Each row was made from one path, in order. Every step used is in the known rows, and no mark comes twice. Write each row's path.
Known rows
A-Q-L-E: [ 3.283  0.038 -0.498 -1.659  0.786 -0.296  0.385 -0.651 -2.266 -0.657
  1.038  0.828 -2.924  0.053 -1.299  0.051  5.533 -0.090 -0.326  0.448
  0.610  0.798  0.047  0.210  1.156]
P-Z-N: [-1.587 -0.403  0.569  0.258  0.102 -0.433  0.089  2.267  0.910 -0.797
  2.316 -0.978  1.112 -1.301  0.293 -0.159 -0.898  0.157 -0.747 -0.185
 -0.712  0.608  0.931  0.882 -0.527]
B-L-Z: [-0.682  0.417  0.801  0.432 -0.899  0.010 -0.853 -0.601  0.492  0.275
 -0.963  1.076 -1.249  0.945  0.541  0.546 -1.010 -0.078  0.353  0.630
  0.394 -0.197 -0.427  0.395 -0.396]
R-N: [ 1.773 -0.251 -1.018  0.829 -0.846 -0.265 -0.060  1.472  1.869 -0.282
 -0.277 -1.319  3.177 -1.470  0.012 -0.452 -1.563 -0.247 -0.064 -1.334
  0.227  0.160 -0.307  0.631  0.511]
E-L-Z-N: [-1.138 -0.239  1.137  1.314 -0.155 -0.021  0.375  0.393  0.820  0.014
  1.024  0.295 -0.547 -0.011  1.837  0.344 -1.218  0.194  0.580 -2.120
 -0.774 -0.660  0.564  0.540 -0.561]
E-L: [-3.456 -0.683  0.621  0.577 -0.071  0.388  0.076  0.078 -0.674  0.683
 -0.793  2.111  2.589  0.455  0.325  0.003  1.069 -0.129  0.067 -1.945
 -0.845  0.194  0.079  0.924  0.915]
R-N-Z-B-L: [ 2.540  0.296 -0.808  1.396 -0.134  0.976  0.250  0.418  4.830 -2.271
  1.100 -2.300  3.419 -1.219 -0.328  0.447 -2.719  0.528 -0.306  0.176
  0.101  0.209 -0.195  0.371 -1.268]
P-Z-L: [-3.836 -0.228  0.663 -0.234  0.448  0.249 -0.400  1.658  0.115  0.041
 -0.984  0.930 -0.562 -0.076 -0.573 -0.222 -1.654 -0.239 -0.159  0.996
 -0.181  1.097 -0.024  0.110  0.162]
N-Z-L-E: [-0.122 -0.612 -0.196  0.889  0.661  1.409  0.626  0.025  0.909 -0.054
 -0.473  1.126  0.646  0.174 -0.535 -0.276 -2.783  0.258  0.419 -0.238
  0.469  0.245 -0.577 -0.431  0.439]
Q-L-Z: [ 0.840  0.591 -0.207 -0.682  0.432 -0.953 -1.033  0.265 -0.503  0.174
  1.587  1.142 -2.477  0.721  0.270  0.023 -0.586 -0.330  0.109  0.805
  0.546 -0.366 -0.381 -0.467  0.116]
A-Q: [ 0.061 -0.303 -0.249 -1.157  0.209 -0.207 -0.087 -0.070 -0.089 -0.366
  0.867 -0.530 -1.341 -0.748  0.012  0.179  3.156 -0.457 -0.220  0.184
  0.192  0.331  0.129  0.190  0.404]
A-E: [-0.465 -0.133 -0.229  0.684 -0.254 -0.169  0.129  0.064 -1.813  1.612
  0.554  2.541  0.832 -0.793 -0.772 -0.932  0.300 -0.868 -0.707  1.210
  0.012  0.026  0.118  1.116  1.465]
Q-L-B-Z-P: [-3.638  0.873 -0.893 -1.993  0.596 -1.449 -1.336  0.961  0.122 -0.501
 -1.096 -0.106  0.145  1.214 -0.135 -0.566 -0.887 -1.141 -0.416  1.387
  0.218  0.230  0.109 -1.148 -0.323]
N-Z-L-B: [-3.662  0.224 -0.327  0.741  1.500  0.689 -0.494 -0.141  2.608 -0.479
 -0.286  0.075  0.285  0.360 -0.194 -0.183 -5.589 -0.396  0.205 -0.078
  0.634 -0.248 -0.321 -1.482 -1.047]
E-L-B-Z-N: [-3.057  0.003  0.442  0.125 -0.300 -0.498  0.347  0.657  0.987 -0.718
 -1.327 -0.812  2.180  0.356  0.831 -0.047 -0.375  0.069  0.113 -2.128
 -0.877  0.318  0.872  0.493 -0.744]
R-N-Z-B-L-Q: [ 4.273  0.308 -1.101  0.893  0.531  0.257  0.130 -0.645  4.015 -2.530
  0.779 -2.191  1.291 -1.220 -0.905  0.758 -2.268 -0.097 -0.145 -1.067
  0.411  0.098  0.085 -0.343 -1.360]
B-L: [-2.304  0.012  0.713 -0.058 -0.540  0.307 -0.529 -0.354 -0.175  0.028
 -1.238  1.918  1.056  0.540 -0.607  0.333  0.950 -0.042 -0.420  0.454
  0.089  0.450 -0.209  1.080  0.375]
P-Z: [-2.438 -0.462  0.071  0.008 -0.221 -0.258 -0.570  1.659 -0.129  0.320
  0.479  0.175  2.013 -0.316 -0.136 -0.297 -0.652 -0.296 -0.399  0.257
 -0.522  0.800  0.157  0.564  0.293]
E-L-Z: [-1.812 -0.298  0.707  1.081 -0.439  0.162 -0.249 -0.144 -0.110  1.043
 -0.596  1.329  0.234  0.854  1.478  0.218 -0.940 -0.203  0.840 -1.727
 -0.575 -0.472 -0.161  0.227  0.177]
L-Z: [ 0.323 -0.041  0.028  0.248 -0.559 -0.544 -0.755  0.434 -0.030  1.119
  0.646 -0.714 -0.484  0.249  1.251 -0.141 -2.525 -0.351  0.555 -0.045
  0.120 -0.905 -0.428 -0.414 -0.207]
A-Q-L: [ 0.692  0.277 -0.430 -1.892  1.033 -0.613 -0.363 -0.234 -0.383 -1.254
  1.740  0.996 -3.431 -0.290 -0.816  0.350  4.521 -0.444 -0.576  0.883
  0.636  0.730  0.150  0.104  0.613]
E-A-Q: [ 2.046 -0.463 -0.363 -0.833 -0.947 -0.369  0.265 -0.703 -0.656  0.587
  0.504 -1.217 -1.874 -1.075  1.194  0.310  3.289  0.721  0.474 -0.715
  0.624 -0.693 -0.211 -0.449  0.511]
B-Z-L: [-2.020 -0.231  0.098 -1.584 -0.824 -0.120 -0.008  1.519  0.713 -0.356
 -2.747  0.340 -0.232  0.138 -0.004 -0.227 -0.200 -0.006  0.261  1.185
  0.173  1.076 -0.344  0.307  0.571]
E-L-Z-B: [-0.794 -0.013  0.874  0.437  0.224  0.217  0.030  0.055 -0.328  0.722
  0.858 -1.247  0.647  0.785  1.228  0.309 -0.988  0.343  0.429 -0.629
 -1.256 -0.955  0.089 -0.219 -0.830]
A-Q-L-B-Z: [ 0.301  0.864 -0.939 -2.538  0.666 -1.308 -0.601 -0.185  0.305 -1.743
 -0.060 -0.848 -3.132  0.353 -0.629  0.220  3.412 -0.568 -0.303  1.104
  0.791  0.970  0.288 -0.518 -0.307]
P-Z-B-L-Q: [-0.236  0.281  0.635 -1.027  0.829 -0.463 -0.479 -0.133 -0.881 -0.888
  0.425 -1.217 -0.372  0.203 -1.461  0.700  0.807 -0.074 -0.780  0.974
 -0.721  0.662  0.696 -0.007 -1.205]
L-E: [ 1.676 -0.781 -0.151  0.007 -0.465  0.154  0.507  0.262 -2.949  1.543
 -0.376 -0.142  2.737  0.226 -0.597 -0.761  0.799  0.183 -0.008 -0.847
 -0.249 -0.090 -0.292  0.448  1.283]

Write each row's path
[ 4.892 -0.779 -0.429 -0.472 -1.217  0.045  1.110 -1.115 -2.880  1.335
 -0.376 -1.458 -0.950 -0.562  0.474 -0.144  4.026  1.111  0.680 -1.341
  0.493 -0.567 -0.357 -0.226  1.209]
L-E-A-Q
[-0.233 -0.319  0.060  0.905  0.535 -0.377  0.401 -1.761 -2.685  1.226
 -0.956  4.394 -0.994 -0.228 -1.132 -0.215  2.036 -1.427 -0.188 -1.711
 -0.271  0.219  0.643  0.861  1.568]
A-E-L-Q
[ 2.044 -0.080  0.763 -0.062 -0.898  0.453  0.575  0.036 -2.005  0.451
 -0.021 -2.124  1.345  0.267 -0.441  0.233  1.604  1.748 -0.240  1.032
 -0.722  0.117  0.095  0.276 -0.504]
P-Z-B-L-E-A
[ 2.100 -0.555 -0.053 -1.159 -1.860  0.120  1.020  0.608 -1.530  0.807
 -3.656 -0.475 -0.396  0.191  0.344 -0.391  1.166  1.291  1.032  0.074
  0.466  0.437 -0.684 -0.097  1.158]
B-Z-L-E-A
[ 0.890  0.344  0.554 -1.447  0.994 -0.486 -0.314 -1.227 -1.457 -0.557
  0.358 -1.184 -0.411  0.393 -1.476  0.693  1.346 -0.084 -0.725  0.507
 -0.435 -0.320  0.407 -0.313 -1.025]
Z-B-L-Q
[ 2.339  0.606 -1.035 -2.154 -0.679 -1.350 -0.175 -0.842 -0.308 -0.752
 -0.473 -1.597 -3.432 -0.140  0.627  0.338  3.689  0.638  0.438  0.202
  1.135 -0.015 -0.074 -1.095 -0.108]
E-A-Q-L-B-Z
[ 3.773 -0.197 -0.482 -0.665 -0.389 -0.438  0.416 -0.468 -3.628  1.132
  0.300  1.131 -0.322  0.373 -0.443 -0.391  2.832  1.142  0.173 -0.627
  0.611 -0.418 -0.541 -0.204  1.510]
Q-L-E-A
[ 0.002  0.370 -1.190  1.784  0.688  0.557 -0.130  0.624  4.851 -1.467
 -0.908 -1.355  1.558 -0.935 -0.188 -0.264 -6.286 -0.413  0.420 -1.250
  0.948  0.076 -0.445 -0.984 -0.997]
R-N-Z-L-B
[-4.265 -0.542 -0.777  0.598  0.482  0.636 -0.780  0.750  3.070 -0.180
  1.080  0.471  2.531 -0.219  1.120 -0.330 -3.933 -1.140 -0.138  0.221
 -0.095 -0.538 -0.111 -0.892 -0.182]
N-Z-P
[-4.641  0.283 -0.731 -1.238 -0.390 -1.076 -1.138  1.169  0.713  0.431
 -2.269 -2.045  2.416  0.800  0.821 -0.805 -2.903 -1.302 -0.078  0.558
 -0.266 -0.256  0.174 -1.186 -0.674]
L-B-Z-P
[-0.637  0.020  0.479  1.955 -0.534  0.177  0.248 -0.767 -1.296  1.783
 -0.294  3.505 -0.871  0.181  0.584 -0.349 -0.182 -0.820  0.330 -0.243
 -0.325 -0.241  0.130  1.029  1.062]
A-E-L-Z
[ 5.900 -0.333 -1.319  1.432 -0.619  1.164  1.401 -0.444  3.380 -1.392
 -1.104 -1.675 -1.454 -1.801  0.389  0.194 -0.918  0.905  1.164 -1.707
  1.448  0.198 -0.680 -0.669  0.227]
R-N-Z-L-E-A-Q
[ 1.536  0.630  0.230 -0.440  0.681 -1.093 -0.423  0.866  0.427 -0.894
  3.277  0.187 -3.217 -0.158  0.652  0.140 -0.879  0.082 -0.145  0.443
  0.343 -0.527  0.299 -0.173 -0.614]
Q-L-Z-N
[-1.037 -0.166  0.232 -1.239  1.347 -0.589 -0.345 -0.548 -1.375  0.188
 -1.699  1.324 -3.178  0.077 -1.254  0.076 -0.990 -0.960  0.157 -0.959
  0.525  0.034 -0.033 -1.042  0.358]
Z-L-Q
[-3.191  0.042  0.417  1.776 -0.338  0.201 -0.137 -0.466 -0.820  1.959
 -0.812  3.423 -1.064  0.343  1.175 -0.565 -1.279 -1.569  0.237  0.310
 -0.556 -0.618  0.293  0.361  0.883]
A-E-L-Z-P
[-1.957  0.248  0.922 -0.445  0.195  0.250 -0.343  0.959 -0.052 -0.692
  0.816 -1.313  1.724  0.208 -0.865  0.374  0.407  0.515 -0.994  2.137
 -1.023  0.761  0.402  0.661 -1.079]
P-Z-B-L
[-2.185 -0.341  0.400  1.514 -0.183  0.431  0.551 -0.547 -1.839  1.521
 -0.608  4.199  1.225 -0.188 -0.455 -0.570  1.607 -0.761 -0.383 -0.331
 -0.584  0.349  0.322  1.668  1.702]
A-E-L
[ 1.452 -0.477  0.392 -0.395 -0.403  0.495  0.879  0.139 -1.566  0.355
 -1.662 -0.460 -3.324 -0.358 -0.213  0.041  2.133  0.885  0.620  0.124
  0.409  0.822 -0.116 -0.419  0.612]
P-Z-L-E-A-Q
[ 3.112 -0.080 -1.402  1.202  0.157  0.557  0.319  1.239  4.396 -1.632
  2.363 -3.494  4.176 -1.751  0.159 -0.071 -3.606  0.351 -0.251 -0.396
 -0.115 -0.277 -0.191 -0.174 -1.033]
R-N-Z-B
[-3.456  0.415  0.804  0.244 -0.681  0.030 -1.295 -0.274  0.967  0.457
 -1.521  1.054 -1.336  1.194  1.194  0.322 -2.094 -0.936  0.221  1.174
  0.132 -0.583 -0.230 -0.336 -0.579]
B-L-Z-P
[-3.721 -0.057  0.070 -0.061 -0.509 -0.395 -0.193  0.200  0.165  0.180
 -2.797  0.089  2.817  1.119  0.484 -0.158 -0.209 -0.276  0.353 -1.771
 -0.705  0.468  0.249  0.225 -0.117]
E-L-B-Z
[ 2.040 -0.082 -0.344 -0.842  0.541 -0.319  0.108  0.171 -3.203  0.489
  0.561  1.813  0.350  0.684 -1.415 -0.544  2.461  0.191 -0.387  0.089
  0.255  0.363 -0.287  0.332  1.425]
Q-L-E
[-1.784  0.265  0.302  1.089 -0.347 -0.373  0.865  0.010 -0.273  0.133
 -0.782  1.502  0.807 -0.386  0.011 -0.597  0.250 -0.518 -0.343 -0.528
 -0.622  0.436  1.089  1.293  0.137]
A-E-L-B-Z-N
[-4.559 -0.049  0.418  0.763  0.574 -0.124 -0.386 -0.433 -0.747  0.931
 -1.357  0.693  2.774  1.068  0.142 -0.225 -1.124 -0.484  0.099 -2.311
 -0.728 -0.319  0.242 -0.107 -0.121]
E-L-B
[ 0.468  0.038  0.879 -0.245 -0.059  0.525  0.309  0.577 -1.653 -0.118
  0.171 -1.452  2.057  0.511 -1.310  0.105  1.198  0.897 -0.748  1.676
 -1.052  0.853  0.320  0.765 -0.581]
P-Z-B-L-E
[ 1.457  0.266  0.204 -0.478  0.132 -0.475 -0.468  0.696 -0.347  0.856
  2.360 -3.466  0.114  0.166  1.018 -0.056 -2.532  0.232  0.094  1.250
 -0.633 -1.438 -0.165 -0.906 -1.325]
L-Z-B
[-2.642 -0.352 -0.113  0.638  0.931  1.113 -0.109  0.409  2.711 -0.649
  0.279  1.349  0.199 -0.215 -0.069  0.023 -3.625 -0.149  0.197  0.280
  0.474  0.193 -0.472 -0.527 -0.076]
N-Z-L
[ 1.790 -0.101  0.076  0.618  0.445  1.403  0.601 -0.676  0.963 -0.797
  1.381 -1.179  2.820  0.366 -0.792  0.353 -0.701  0.921 -0.399  1.009
 -0.369 -0.072 -0.139  0.124 -0.847]
N-Z-B-L-E
[ 3.077  0.890 -0.185 -2.051  1.273 -0.772 -0.382 -0.344 -0.194 -1.281
  3.269 -1.995 -5.067  0.020  0.049  0.625  2.755 -0.072 -0.277  2.158
  0.260 -0.300  0.154 -0.905 -0.965]
A-Q-L-Z-B
[ 0.551 -0.257  0.675  0.241 -0.826  0.652  0.296 -0.814 -2.190  0.672
 -2.040  1.614  1.627  0.959 -1.157 -0.006  2.028  0.400 -0.153 -0.060
  0.058  0.513 -0.302  1.177  0.955]
B-L-E
[ 4.430 -0.092 -0.146  0.150 -0.135  1.334  1.087 -1.829  1.077 -1.119
  1.467 -2.255 -0.472 -0.307  0.076  0.894  2.110  1.635  0.184  0.749
  0.254 -0.437 -0.160 -0.468 -0.942]
N-Z-B-L-E-A-Q
[ 0.280  0.257  0.619  1.371  0.072  0.280  0.495 -0.586 -1.537  1.518
  1.045  1.231 -0.510  0.103  0.376 -0.275 -0.187 -0.346 -0.071  0.869
 -0.948 -0.687  0.346  0.651  0.138]
A-E-L-Z-B
[-0.613  0.127  0.128  0.361  0.647  1.119 -0.077 -0.294  2.572 -1.359
  2.037 -0.888  2.377  0.067 -0.356  0.622 -1.577  0.563 -0.573  1.449
 -0.329 -0.106 -0.053  0.045 -1.324]
N-Z-B-L
[ 3.522 -0.249  0.416 -0.201 -1.464  0.556  0.840 -1.953 -2.061  0.405
 -1.951  0.486 -1.680  0.223 -0.223  0.569  4.924  1.220  0.453 -0.510
  0.724  0.097 -0.349  0.534  0.846]
B-L-E-A-Q
[ 0.025  0.082  0.862  2.148 -0.300  0.079  0.807 -0.267 -0.383  0.843
  1.138  2.632 -1.623 -0.603  0.914 -0.242 -0.504 -0.484  0.097 -0.513
 -0.523 -0.390  0.743  1.283  0.384]
A-E-L-Z-N
[-0.628 -0.325 -1.626  1.681 -0.238  0.508 -0.373  1.447  5.206 -1.146
  0.281 -1.098  3.567 -1.474  1.009 -0.381 -4.888 -1.050  0.085 -0.970
  0.342 -0.180 -0.252 -0.472 -0.219]
R-N-Z-P
[ 1.735  0.582 -0.711 -1.389  0.335 -1.084 -0.322 -1.380 -1.094 -0.103
  0.648 -1.048 -3.641 -0.167  0.353  0.277  2.887  0.464  0.237 -0.349
  1.112 -0.713 -0.077 -1.393 -0.180]
E-A-Q-L-B
[ 1.518  0.059  0.785 -0.619  0.030  0.651  0.568 -0.384 -2.397  0.346
  0.061 -1.663  2.290  0.754 -1.309  0.064  1.834  0.975 -0.700  1.384
 -0.810 -0.138  0.007  0.575 -0.326]
Z-B-L-E
[-4.312  0.421  0.366 -0.418  1.223 -0.176 -0.623  0.238 -0.541  0.708
 -1.783 -0.261 -0.491  0.701 -0.642 -0.528 -3.598 -0.540 -0.011  0.121
  0.306 -0.350 -0.206 -1.214 -0.553]
Z-L-B
[ 3.905  0.381 -0.486 -1.131 -0.499 -0.910 -0.230 -1.136 -0.548 -0.011
  1.336 -0.461 -5.658 -0.342  1.416  0.640  2.938  0.681  0.808  0.136
  1.239 -0.866 -0.355 -1.127  0.090]
E-A-Q-L-Z
